What can hang from each mark:
k_582: k_152
k_152: k_136 k_615
k_8: k_588
k_588: k_8
k_136: k_133 k_152 k_289 k_414 k_820
k_133: k_136
k_666: k_394
k_615: k_152 k_442 k_588
k_977: k_607 k_615
k_394: k_607 k_666
k_414: k_136
k_442: k_615
k_289: k_136 k_442
k_820: k_607

In the rows, 128 means zero.
Known rows, with every way that one mark hangs from another:
{k_582 {k_152 {k_136 k_133 {k_820 k_607}} {k_615 k_442}}}: [ 74 109 150 102 177 155 102 153  85 122 134 119 108  94 111 140 133 111
 150  96 117  79 110 148 148 171 108 125 138 148 116 105 163 109 128 102
  96]
{k_136 {k_152 {k_615 k_442}} k_414 {k_820 k_607}}: [ 78 123  99 153 184 135 177 137 148 113 159 110 157  79 167 107  91 154
 100 121 100  77 145 119 174 129 105 141 124 139 160 104 180  89 107  65
  80]
{k_136 k_133 k_820}: [147 124 124 128 126 129 123 107 129 133 117 158 108 134 142 127 155 140
 140 136  75 105 131 149  94 130 139  88 134 117 161 144 114 144 119 156
  84]
{k_8 k_588}: [171 123 117 106  83 111 131 120 133 101  76 163 127 192 100 178 137 175
 106 139 113 152 100 172  60 104 148 167 125 137 111  65 112 183 122 152
 163]
{k_133 {k_136 {k_152 k_615} k_414 k_820}}: [100 129 135 166 152 142 207 124 146 154 143  97 134  57 163 124 136 141
 120 124  99  67 130  97 190 104 149 125 127  98 159 151 159 104 119 127
 124]
{k_394 k_607 k_666}: [171  90  98  83 114  86 176  56 146  82 114 149 159 189  73 185 147 153
 132 132 199 123 163 143 102 126 150 135 116 150 122 102  72 106 150 103
 121]
{k_442 k_615}: [136 142 112  98  73 115 157  77  85 121 127 175 166 160  69 141 141 143
 139 138 124 157 160 162  76 150 159 140 106 158 122  79 105 185 120 138
 148]
{k_582 {k_152 {k_136 k_133 k_414} {k_615 k_442 k_588}}}: [ 68 106 181 113 176 140 106 194 116 144 116  96  57  89 121 109 146 107
 138 101 112  93  93 132 180 133  86 157 126 118  80 109 150  99 161 100
 153]
{k_582 {k_152 {k_615 k_442}}}: [105 116 129  88 144 148 123 127 101 111 126 128 122 148 101 155 138 127
 130  93 156 103 110 143 112 167 124 179 125 139 109  76 140 148  98 120
 154]
{k_582 {k_152 k_136 {k_615 {k_588 k_8}}}}: [105 142 173  68 162 143  98 181  86 116  79  99  55 134 100 135 142 117
 157 141 186 105 125 118 131 164 143 140 127 135  81 128 120 167 141 151
 190]
{k_615 k_442 {k_588 k_8}}: [179 146  94 107 138  87  86 149 157  75 112 121  41 206 116  93 142 121
  91 154 126 167 118 165  81 138  84 134 155 118 125 119  86 139 121 146
 137]
{k_582 {k_152 k_615}}: [112 125 153  79 136 157 132 118  82 123 102 135 130 134 102 174 142 148
 150 118 165 102 133 128 110 158 162 170 114 141 101  92 138 172 103 135
 172]
{k_136 k_289 k_414}: [142 120 127 110 138 132 181 128 169 147 121 148 157 117 145 136 139 133
 105 132  96 143 113 122 133 103 172 157 105 107 141 138 104 136 111  86
 143]
{k_133 k_136}: [174 132 139 122 110 109 150  78 120 122 121 137 130 134  86 173 176 142
 134 140 110 148 123 164 119 107 171 125 139 117 129 135  98 148 103 159
 140]
{k_582 k_152}: [156 123 140  76 130 127 123 103 102 115 122 168 138 144 100 178 145 156
 141 119 149 120 138 135 100 152 164 182 119 136 108  97 121 172  95 131
 153]
{k_615 k_152 {k_588 k_8}}: [188 157 131 123 143 101  97 163 156  78 128 107  46 196 133 116 132 104
 110 130 151 152 129 141  92 135  99 126 175 133 125 132 121 152 127 164
 167]
{k_289 {k_136 k_133 k_152} {k_442 k_615}}: [141 134 129 147  60 141 106  78  17 178 117 185 215  75 138 134  84 132
 180 163 130 152 145  90 105 119 125 102  64 162 103 169 107 130 114 113
 129]
{k_152 {k_615 k_442}}: [104 121 112 109 133 132 138 115 120 104 116 109 127 167  96 143 142 128
 121 118 141 121 108 168  94 131 126 118 128 144 127  85 119 152 101 134
 142]
{k_666 k_394}: [164 137 121 107 122 127 138 111 106 101  97 144 152 173  67 158 153 155
 135 137 139 176 154 164  94 106 176 124 100 132 126 125  56 167  55 166
 180]
{k_442 {k_615 {k_152 k_136} {k_588 k_8}}}: [135 160 140 116 110 107 119 165 114 101 140 114  80 166  83 101 127  83
 129 120 160 148 147 141  99 159 108 115 152 158 106 107 121 163 164 154
 178]
{k_289 {k_136 k_133 k_414} {k_442 {k_615 k_152}}}: [134 147 137 182  84 123 132  85  52 196 128 181 168  67 151 120 114 104
 151 132  94 169 131 122 110 106 102 113  84 163 123 141 100 106 106 113
 141]
{k_414 {k_136 k_133 k_152 {k_289 k_442} k_820}}: [160 114 120 153 103 161 100  98 139 176 146 135 186 104 162  94 109  99
 152 123  81 131 121  74 148 103 137 112 123  94 145 199 125  82 157 113
  55]
{k_666 {k_394 k_607}}: [176 122  98 122 129 116 156  94 122  76 102 142 153 180  61 164 138 163
 128 116 178 178 142 157  89 121 149 142 111 129 134 116  54 138  87 160
 158]
{k_136 k_414 k_820}: [129 141 110 127 150 114 176 106 164 141 116 157 115 116 144 119 156 164
  98 134  79 105 144 148 116 109 159 120 122 112 174 121 103 147 100 135
 108]
{k_977 k_607}: [146 115 147 112  89 112 116  97 143 112 107 162 141 182 103 177 173 203
 129 148 162 148 159 140 112 130 196 124 128 126  97 105 115 179 109 163
 102]
{k_414 k_136}: [164 146 119  95  95 107 111  50 140 120 110 164 153 171  71 141 164 165
 145 139 114 174 144 149 107  98 183 143 139 145 126 113  73 171 123 169
 104]
{k_414 {k_136 k_133 {k_152 k_615} k_289 {k_820 k_607}}}: [107 114 121 136 128 170 117 111 137 142 153 123 187  88 156 106 102 125
 158 132  78 127 128  86 182 125 145 134 142 136 155 163 167  84 166  89
  44]
{k_414 {k_136 {k_152 {k_615 k_442}} k_820}}: [ 98 130  94 129 125 141 129  95 159 122 150 115 156 137 119  99 120 136
 124 108 122  98 123 108 146 119 129 128 154 129 156 114 140 127 141 146
  74]
{k_414 {k_136 k_152 {k_289 k_442}}}: [170 121 123 125  97 147 111  82 136 153 135 132 219 131 120 126 108 116
 150 133 136 163 129  81 135  97 165 144 106 108 115 174 105 116 137 106
 109]
{k_977 k_607 {k_615 k_152}}: [103 111 153 119  86 108  95 128 156 117 140 156 137 175 120 176 149 188
 151 130 212 142 160 113 143 153 175 142 147 135  96  82 168 182 151 191
 127]
{k_615 {k_152 {k_136 k_414}}}: [129 132 165 130 161 115 160 144 152 129 144 114 132 119 107 153 144 114
 131  88 143 104 122 139 139  98 150 113 143 141 121 112 122 159 125 130
 162]
{k_133 {k_136 {k_289 {k_442 k_615}} k_414 k_820}}: [140 133 117 174 108 138 192 102 129 197 139 137 145  73 143 109 149  85
 100 124  58 147 121 131 142 125 139 123 100  81 160 167 107  65 120  99
 118]
{k_977 k_607 {k_615 {k_152 k_136} k_442 {k_588 k_8}}}: [ 98 120 146 117 118  90  50 201 183  96 139 107  47 195 118 112 144 142
 124 135 224 147 132 120 157 164 112 123 179 120  81 102 155 151 189 193
 129]

Rows:
[117 120 150 131 105 137  86 112 127 126 121 109 127 125 124 105 126 146
 174 148 105 134 129  96 173  96 127 138 138 137 103 142 145 122 179 147
 105]
{k_414 {k_136 k_133 {k_152 {k_615 k_588}}}}
[180 145 105 135 153  93  85 171 179  58 159  96  34 214 131  96 126  80
  83 105 144 151 103 158  90 142  55 136 194 128 128 108 125 124 127 144
 148]
{k_615 k_152 k_442 {k_588 k_8}}
[120 152 142 127 127 122 152 194 149 128 150 108  84 129 118  79 120  65
 107 114 132 151 129 114 135 147 109 137 145 136 118 126 126 127 173 107
 177]
{k_442 {k_615 {k_152 {k_136 k_289 k_414}} {k_588 k_8}}}
[151 182 114 139  85  99 121 102  57 173  66 177 113 103 136  88 119 140
 124 195 118 202 156 124  89 111 109 121  74 149 117 156  53 127 102 132
 164]
{k_289 {k_136 k_414} {k_442 {k_615 {k_588 k_8}}}}
[104 132  92 134 159 137 121 179 151  90 133  81  74 148 169  76  99 114
  98 138 144  78 124 108 125 152  81 108 152 112 154 138 159 120 133 133
 120]
{k_136 {k_152 {k_615 k_442 {k_588 k_8}}} k_820}
[158 129 127 136  57 140 103  61 101 179 125 168 184 132  97 100 143  93
 168 134  74 201 130 121 111 120 148 137 102 128 113 151  84 103 160 117
  89]
{k_414 {k_136 k_133 {k_289 {k_442 k_615}}}}
[145 108 131 179 161 153 145 140 129 172 151 137 194  43 220  99  84 117
 132 141  55 112 141  81 175 111 112 126  88  99 148 202 160  39 124  29
  60]
{k_136 k_133 k_152 {k_289 k_442} k_414 {k_820 k_607}}
[ 94 125 145 129 145 144 187 136 127 136 122 111 169  87 155 134 111 162
 141 135 140  83 150  86 163 100 157 147  96 132 122 120 151 150 116 101
 152]
{k_136 {k_152 k_615} k_414}
[123 134 150 118  97  90  62 174 170  98 119 130  55 199 143 125 146 178
 134 161 215 160 166 102 145 167 137 144 166 121  92 111 157 168 170 205
 137]
{k_977 k_607 {k_615 k_152 {k_588 k_8}}}
[ 87 122 143 115 149 179 135 159 105 171  87  80 146 106 122 144 131  82
 138 122 154  92  98 129 111 132 154  44  96 112 134 176 108 127 125 123
 151]
{k_152 {k_136 {k_289 k_442} k_820} k_615}
[138 144 113 156 132 135 145  96  90 184 103 161 188  53 186 132  94 162
 121 159 127 109 140  85 128  88 134  94  78 123 155 186  98 122  75 117
 124]
{k_289 {k_136 k_152 k_414 k_820} k_442}
[161 126 118 176  99 150 163 113 123 168 168 117 153 108 132 134 131  49
 104  89  98 141 104 135 115 151 116 104 138  96 162 160 138  74 123 122
 130]
{k_133 {k_136 {k_289 {k_442 {k_615 k_152}}} k_820}}
[113 109 122 146 145 183 123 180 127 146 119  68 140 105 184 121  75  93
 111 133 146  87 109  89 134 134 100  94 102  83 136 190 169  80 140  96
 146]
{k_136 {k_152 {k_615 k_588}} {k_289 k_442} k_820}
[149 153 114 175  92 128  96  76  30 163 138 184 177  86 142 135  93 111
 151 136  91 167 141 152  85 151  85  80 107 182 151 150 128  97  94 116
  90]
{k_289 {k_136 k_133 {k_820 k_607}} {k_442 {k_615 k_152}}}
[141 151 129 106 127  92  79 163 148  95 122 126  59 181 133 112 126 131
 144 157 183 152 144 127 113 155 112 145 154 135 122 119 135 168 160 190
 176]
{k_977 {k_615 k_152 {k_588 k_8}}}
[ 80 112 130 142 134 146 144 130 100 159 124 139 165  52 179 121  99 148
 145 140 109 103  97  86 169  88 118 130 106 147 132 146 139 118 109  94
 117]
{k_289 {k_136 k_133 {k_152 {k_615 k_442}} k_414}}
[109 127 123 149 179 112 153 161 191 122 180 100 106 129 123 117 133  86
  82  58 113  83  93 155 135 115  94 102 173 123 156  97 139 119 122 120
 117]
{k_615 {k_152 {k_136 k_414 k_820}} k_442}
[110 112 133 139 113 133  79 120 143 115 141 100 120 138 119  91 121 125
 155 130  97 137 112 112 171  97  96 144 152 129 104 131 153 103 182 130
  88]
{k_414 {k_136 k_133 {k_152 {k_615 k_442 k_588}}}}
[ 66  99 131  82 171 181 133 180 125 138 134  98 123 109 116 141 124  78
 117  76 156  72  75 123 138 175 130 133 135 111 129 119 153 120 133 100
 141]
{k_582 {k_152 {k_136 k_289 k_820} {k_615 k_442}}}
[156 110 108 137 130 170 141 135 136 153 141 119 196 108 175 135  83 102
 118 123 138  96 122  87 111 133 139 102 101  87 151 193 139 100 113  92
 117]
{k_136 k_152 {k_289 k_442} k_820}
[ 99 100 131 129  97 100  87 134 175 103 164 143 131 191 118 153 144 166
 124 106 204 142 135 131 140 161 133 149 165 128 101  64 174 157 148 175
 108]
{k_977 k_607 {k_615 k_152 k_442}}
[ 80 127 164 121 167 137  86 171  97 114  89  88  67 104 115 130 137 134
 157 156  97 106 123 173 151 130 106  64 135 144 123 146 150 116 157 134
 111]
{k_152 {k_136 k_133 {k_820 k_607}} {k_615 k_588}}
[159 117 115 139 148  97  92 157 178  67 169  96  69 195 111 130 122  94
  82  85 132 146  89 185 103 123  54 137 181 126 121  88 151 114 130 130
 148]
{k_615 k_152 k_442 k_588}
[128 111 156 173 133 162 188 137 122 178 131  83 182  50 171 140 114  96
 132 129 118 114 111  77 189  90 149 135  92  85 120 189 143  69 120  78
 158]
{k_133 {k_136 {k_152 k_615} {k_289 k_442} k_414}}
[ 87 115 129 143 158 129 150 170 158 110 137  84 113 107 157 103 100 145
 104 125 124  95 119 112 174 101  91 159 119 114 113 109 166 104 139  87
 148]
{k_136 {k_152 {k_615 k_442 k_588}} k_414}
[155 164 118 128  97 106 124 146 119  94 143 133  78 184 106  97 126  95
 116 126 144 165 152 142  81 162  96 143 154 155 122  96 127 154 146 153
 168]
{k_442 {k_615 k_152 {k_588 k_8}}}
[ 91 121 119 119 167  94  66 177 162  80 164 104  84 151 105 127 106 122
 118 117 158 125 112 176 150 157  68 120 168 141 130  92 176 116 174 151
 130]
{k_977 {k_615 {k_152 {k_136 {k_820 k_607}}} k_442 k_588}}
[128 132 129 149 143 118 158 113 153 159 119 163 101  96 170 106 162 147
 127 136  43 104 137 137 131 104 138 114 123 107 164 140 112 122 121 129
  81]
{k_136 k_133 k_414 k_820}
[ 75 130  90 136 161 139 157 121 113 132 136 139 174  49 175 127  79 172
 106 146 113 100 122 112 166 110 114 125 116 163 170 132 153 108  84  81
  95]
{k_289 {k_136 {k_152 {k_615 k_442}} k_414 {k_820 k_607}}}
[152 144 124 152 155  99 178  86 143 132 138 146 121  83 131 142 164 163
 105 149  51 141 149 166 160 107 151 135 137 118 169 133 122 103  96 120
  84]
{k_133 {k_136 k_414 {k_820 k_607}}}
